Every row comes from one small tree of marks. The marks that hang from a mark follow it in brackets, in the order of their numbers. Every link used is in the known rows. Which tree was each row made from?
Known rows:
Q981{Q751}: |  0.66 | -4.28 | -0.23 |  0.02 | -0.57 |  3.20 | -4.15 |  1.98 | -3.05 | -2.57 | -2.89 | -1.34 | -0.60 |  5.22 | -0.90 | -2.17 | -1.93 | -5.77 | -2.46 |
Q697{Q406{Q455}}: |  1.50 | -2.43 | -0.27 |  3.00 | -2.10 |  6.44 | -2.27 |  2.31 | -4.25 | -2.78 | -1.78 | -3.12 |  0.57 |  3.87 |  0.18 |  1.40 | -2.74 | -3.93 |  1.17 |
Q697{Q276 Q430 Q751}: |  1.43 | -2.00 |  1.71 |  0.74 | -3.73 |  5.53 | -3.40 |  0.71 | -6.96 | -3.51 | -5.05 |  0.23 |  1.38 |  2.81 |  1.04 |  3.83 | -3.67 | -7.25 |  1.96 |
Q406{Q455 Q697{Q276 Q430}}: |  0.06 | -1.50 |  2.76 |  3.02 | -4.00 |  3.94 | -3.92 |  2.73 | -3.49 | -0.68 | -2.54 | -2.62 |  1.90 |  2.44 |  3.31 |  4.68 | -5.24 | -5.18 |  1.46 |
Q430{Q697{Q276{Q764} Q406 Q751} Q743}: |  1.59 | -4.46 |  1.35 |  1.22 | -8.85 |  8.42 | -1.98 | -2.14 | -7.53 | -3.57 | -3.62 | -1.23 |  2.64 |  2.82 | -3.82 |  0.78 | -2.79 | -5.21 |  3.95 |
Q276{Q697 Q764}: | -0.85 | -7.47 |  0.01 |  0.18 | -0.37 |  4.10 | -3.32 | -1.95 | -3.70 |  1.03 | -2.58 | -1.78 |  1.23 |  2.18 | -2.17 | -5.92 | -3.00 | -4.94 | -2.21 |
Q430{Q743}: |  3.26 | -6.67 | -0.24 |  2.52 | -2.13 |  5.72 |  0.04 | -0.95 | -3.27 | -2.92 | -1.30 |  0.25 | -0.49 |  1.44 | -2.43 | -1.34 | -1.30 | -4.64 | -1.21 |
Q406{Q455 Q697{Q276 Q751{Q981}}}: | -0.55 | -1.14 |  2.98 |  3.52 | -3.43 |  4.36 | -3.59 |  2.65 | -4.63 | -2.02 | -2.72 | -3.11 |  0.22 |  2.72 | -0.41 |  4.53 | -5.38 | -5.59 |  2.07 |
Q430{Q697{Q276{Q764} Q406} Q743}: |  2.47 | -5.52 |  1.14 |  1.42 | -8.27 |  7.54 | -1.84 | -2.56 | -6.57 | -2.56 | -2.30 | -1.84 |  3.01 |  2.31 | -3.21 | -0.98 | -2.80 | -4.72 |  2.68 |
Q697{Q751}: |  1.21 | -3.72 |  0.63 |  1.65 | -0.80 |  5.67 | -1.62 |  1.59 | -4.68 | -3.08 | -3.47 | -0.31 | -0.95 |  4.14 | -1.25 | -0.34 | -2.76 | -5.94 | -0.30 |
Q642{Q697{Q430{Q743} Q751{Q981}}}: |  1.58 | -5.62 |  1.92 |  1.16 | -2.18 |  4.30 | -3.86 | -3.31 | -5.98 | -5.52 | -3.86 |  1.97 | -1.65 |  1.15 | -3.25 |  0.65 | -3.49 | -5.66 |  0.78 |
Q642{Q697{Q276 Q430{Q743}}}: |  3.48 | -5.21 |  1.63 |  1.53 | -3.86 |  5.22 | -3.11 | -2.77 | -5.00 | -3.27 | -3.31 |  1.14 |  0.93 |  1.20 |  0.69 |  0.45 | -3.93 | -5.85 |  0.68 |
Q276{Q697{Q430{Q743} Q751}}: |  0.31 | -6.34 |  0.15 |  0.15 | -1.89 |  4.80 | -2.57 | -1.63 | -5.02 | -2.63 | -4.13 |  0.33 |  0.54 |  0.29 | -3.23 |  0.22 | -1.87 | -5.58 | -0.58 |
Q430{Q697{Q276} Q743}: |  4.26 | -5.76 |  1.54 |  2.06 | -5.42 |  5.85 | -0.23 | -0.94 | -5.19 | -2.13 | -1.44 | -1.07 |  1.47 |  1.27 | -2.91 | -0.41 | -2.58 | -6.12 |  0.07 |
Q642{Q697{Q406 Q751}}: |  0.86 | -3.10 |  0.78 |  1.53 | -2.00 |  6.76 | -3.32 |  0.00 | -5.08 | -4.46 | -4.71 | -0.51 | -0.78 |  5.64 | -0.88 | -1.26 | -4.33 | -4.92 |  1.28 |
Q406{Q455 Q697{Q276}}: |  0.60 | -1.95 |  2.14 |  3.89 | -3.33 |  4.69 | -2.53 |  3.25 | -2.50 | -0.14 | -1.70 | -3.54 |  1.21 |  3.28 |  2.38 |  2.70 | -4.99 | -4.96 |  0.72 |
Q455{Q406{Q697{Q276 Q430 Q751{Q981}}}}: | -0.94 | -3.27 |  1.97 |  3.97 | -2.17 |  4.06 | -3.73 | -0.81 | -5.26 | -2.04 | -3.69 |  0.80 |  0.88 |  3.67 | -0.56 |  3.44 | -4.16 | -6.15 |  1.74 |
Q642{Q697{Q406 Q430 Q751{Q981}}}: |  0.22 | -2.86 |  1.83 |  0.46 | -2.26 |  4.78 | -5.50 | -1.65 | -7.27 | -6.04 | -5.35 |  0.18 | -0.76 |  3.89 | -2.05 |  0.85 | -4.78 | -5.13 |  2.13 |
Q406{Q455 Q697{Q430}}: | -0.74 | -2.81 |  2.25 |  2.98 | -2.15 |  3.29 | -3.79 |  2.75 | -2.34 | -0.99 | -2.00 | -2.26 |  0.44 |  3.03 |  2.06 |  3.15 | -4.43 | -4.28 |  0.17 |
Q430{Q697{Q751} Q743}: |  2.56 | -6.03 |  1.45 |  1.76 | -4.16 |  6.04 | -0.22 | -0.46 | -4.93 | -3.54 | -2.24 | -0.29 | -0.50 |  2.15 | -4.75 | -0.36 | -1.85 | -5.78 |  0.02 |

Which tree is each row?
| -0.08 | -0.87 |  0.53 |  1.83 | -3.56 |  6.52 | -4.05 |  2.18 | -6.42 | -4.61 | -4.29 | -1.68 |  0.99 |  3.55 |  0.50 |  5.55 | -2.88 | -4.69 |  3.49 |
Q697{Q406{Q455} Q430 Q751}
|  0.50 | -2.52 |  1.60 |  1.67 | -5.21 |  6.28 | -6.08 | -1.76 | -6.30 | -2.37 | -3.69 | -1.53 |  2.78 |  3.14 |  2.95 |  1.54 | -5.08 | -4.93 |  3.58 |
Q642{Q697{Q276{Q764} Q406{Q455} Q430}}
| -1.01 | -4.62 |  0.64 |  4.77 | -0.37 |  5.17 | -1.59 |  0.63 | -2.40 | -0.88 | -2.66 |  0.43 | -0.41 |  5.66 | -0.53 |  0.02 | -3.11 | -5.11 | -0.26 |
Q455{Q406{Q697{Q751}}}
| -0.65 | -5.18 |  0.88 |  4.15 | -0.38 |  3.75 | -2.75 | -0.19 | -2.44 | -0.50 | -2.31 |  0.77 |  0.57 |  4.48 |  0.88 |  0.30 | -3.13 | -4.73 | -0.77 |
Q455{Q406{Q697{Q430}}}
|  0.79 | -2.18 |  0.28 |  2.65 | -5.47 |  7.48 | -3.55 |  0.32 | -5.98 | -1.50 | -2.34 | -3.47 |  3.15 |  3.40 |  1.52 |  1.62 | -3.62 | -4.54 |  3.54 |
Q697{Q276{Q764} Q406{Q455}}
|  1.75 | -1.15 |  0.47 |  2.40 | -7.50 |  8.21 | -2.95 |  0.25 | -7.53 | -5.30 | -4.07 | -0.99 |  2.57 |  1.22 |  0.26 |  7.99 | -2.41 | -5.13 |  5.53 |
Q697{Q276 Q406{Q455} Q430{Q743} Q751}
| -0.25 | -4.11 | -0.41 |  1.12 | -3.69 |  6.33 | -3.40 | -0.53 | -5.57 | -3.32 | -3.90 | -1.57 |  1.58 |  0.57 | -2.55 |  3.37 | -1.91 | -4.24 |  2.01 |
Q276{Q697{Q406{Q455} Q430{Q743} Q751}}
|  2.27 | -2.81 |  2.44 |  1.19 | -3.97 |  5.75 | -1.89 |  1.44 | -6.33 | -2.25 | -3.51 | -1.74 |  0.93 |  3.95 | -1.76 |  0.44 | -3.97 | -7.43 |  0.76 |
Q430{Q697{Q276 Q751}}
| -0.17 | -5.01 | -0.34 |  0.04 | -3.56 |  6.15 | -3.06 | -1.54 | -6.14 | -3.76 | -5.00 | -0.41 |  1.39 |  1.31 | -3.62 |  1.09 | -2.03 | -4.44 |  1.22 |
Q276{Q697{Q406 Q430{Q743} Q751}}
| -1.90 | -3.27 |  3.19 |  1.76 | -4.40 |  4.50 | -4.18 | -0.28 | -5.55 | -1.73 | -3.91 | -1.52 |  0.78 |  3.71 | -1.73 |  0.22 | -5.72 | -5.54 |  1.95 |
Q406{Q697{Q276{Q764} Q751{Q981}}}
|  3.40 | -4.76 |  1.85 |  1.71 | -6.06 |  6.74 | -0.40 | -0.58 | -6.15 | -3.15 | -2.68 | -0.53 |  0.99 |  1.83 | -3.52 |  1.29 | -2.54 | -6.71 |  1.30 |
Q430{Q697{Q276 Q751} Q743}
| -0.30 | -5.19 |  2.51 |  1.75 | -6.78 |  4.82 | -3.47 | -1.95 | -4.24 | -1.24 | -3.25 | -0.08 |  2.54 |  1.75 |  0.50 |  1.05 | -4.29 | -4.56 |  1.73 |
Q406{Q697{Q276{Q764} Q430{Q743}}}
|  0.11 | -3.98 |  1.25 |  4.18 | -2.17 |  4.32 | -2.84 | -0.36 | -3.44 | -0.23 | -2.77 |  0.42 |  1.99 |  4.19 |  1.95 |  1.83 | -3.89 | -5.63 |  0.46 |
Q455{Q406{Q697{Q276 Q430}}}
|  0.75 | -5.09 | -0.66 |  1.40 | -3.04 |  5.53 | -3.23 | -1.01 | -4.70 | -2.15 | -2.62 | -2.22 |  2.00 |  0.02 | -1.88 |  1.80 | -1.88 | -3.67 |  0.83 |
Q276{Q697{Q406{Q455} Q430{Q743}}}
| -0.88 | -1.83 |  3.57 |  1.21 | -4.00 |  3.38 | -4.52 |  0.72 | -6.18 | -3.22 | -4.99 | -0.85 |  0.64 |  2.99 | -0.76 |  3.66 | -5.77 | -6.09 |  1.90 |
Q406{Q697{Q276 Q430 Q751{Q981}}}
|  0.32 | -2.62 |  2.83 |  1.65 | -3.99 |  3.74 | -3.60 |  1.31 | -4.09 | -1.36 | -3.92 | -1.31 |  1.69 |  3.57 |  2.02 |  1.81 | -5.43 | -5.49 |  0.50 |
Q406{Q697{Q276 Q430}}
|  1.93 | -1.57 |  0.85 |  0.90 | -4.81 |  6.19 | -3.67 |  0.43 | -6.94 | -3.73 | -4.67 | -1.33 |  2.82 |  3.46 |  1.38 |  2.80 | -3.81 | -5.39 |  2.68 |
Q697{Q276 Q406 Q430}
|  1.31 |  0.05 |  0.44 |  2.82 | -4.78 |  8.08 | -2.65 |  2.64 | -6.58 | -3.65 | -3.84 | -2.90 |  1.75 |  4.01 |  0.81 |  5.10 | -3.61 | -5.53 |  4.08 |
Q697{Q276 Q406{Q455} Q751}
|  0.16 | -3.92 | -0.69 |  1.74 | -0.66 |  5.35 | -2.91 |  1.29 | -3.90 | -0.78 | -2.37 | -3.98 |  1.36 |  2.56 | -1.36 | -0.91 | -2.89 | -3.99 | -0.50 |
Q276{Q697{Q406{Q455}}}
|  1.21 | -4.73 |  2.14 |  0.60 | -3.41 |  4.74 | -5.19 | -2.88 | -5.64 | -1.52 | -3.84 |  0.37 |  1.74 |  2.91 |  2.05 | -1.63 | -5.09 | -6.08 |  1.02 |
Q642{Q697{Q276{Q764} Q430}}
|  0.64 | -2.19 |  1.85 |  1.94 | -3.29 |  5.59 | -3.35 |  1.64 | -6.84 | -4.12 | -2.64 | -3.51 | -0.19 |  3.64 | -4.35 |  2.17 | -3.55 | -5.19 |  2.18 |
Q430{Q697{Q406{Q455} Q751{Q981}}}
| -2.30 | -2.93 |  3.68 |  0.93 | -5.16 |  3.73 | -5.58 | -0.86 | -6.43 | -2.40 | -4.89 | -0.65 |  1.47 |  2.93 | -0.74 |  2.24 | -5.80 | -5.86 |  2.71 |
Q406{Q697{Q276{Q764} Q430 Q751{Q981}}}
|  1.50 | -0.90 |  2.39 |  1.91 | -5.17 |  6.22 | -3.46 |  1.58 | -8.10 | -3.93 | -3.07 | -3.93 |  1.35 |  3.17 | -3.08 |  3.84 | -4.25 | -6.19 |  3.50 |
Q430{Q697{Q276 Q406{Q455} Q751{Q981}}}
|  2.65 | -2.52 |  1.60 |  1.16 | -5.07 |  6.35 | -2.33 |  1.12 | -6.37 | -2.38 | -3.12 | -3.18 |  2.30 |  4.41 | -1.47 | -0.36 | -4.14 | -5.77 |  1.33 |
Q430{Q697{Q276 Q406}}
| -1.13 | -4.27 |  2.72 |  1.50 | -7.35 |  5.72 | -3.49 | -1.49 | -5.29 | -2.32 | -4.56 |  0.48 |  2.19 |  2.25 | -0.21 |  2.71 | -4.30 | -5.20 |  3.08 |
Q406{Q697{Q276{Q764} Q430{Q743} Q751}}
|  2.61 | -3.75 |  2.07 |  1.10 | -2.27 |  4.45 | -4.26 | -1.27 | -5.18 | -2.55 | -3.94 |  0.24 |  0.88 |  2.91 |  2.21 | -0.13 | -4.99 | -6.48 |  0.22 |
Q642{Q697{Q276 Q430}}
| -1.57 | -4.36 |  1.17 |  4.45 | -3.13 |  6.06 | -2.63 | -0.94 | -3.90 |  0.12 | -3.00 |  0.31 |  1.62 |  5.27 |  0.58 |  0.15 | -3.85 | -5.60 |  1.53 |
Q455{Q406{Q697{Q276{Q764} Q751}}}
|  1.95 | -5.87 |  1.93 |  1.31 | -7.16 |  7.04 | -1.36 | -2.29 | -6.54 | -2.33 | -2.66 | -0.43 |  1.74 |  1.81 | -3.59 | -0.22 | -2.59 | -6.38 |  2.16 |
Q430{Q697{Q276{Q764} Q751} Q743}
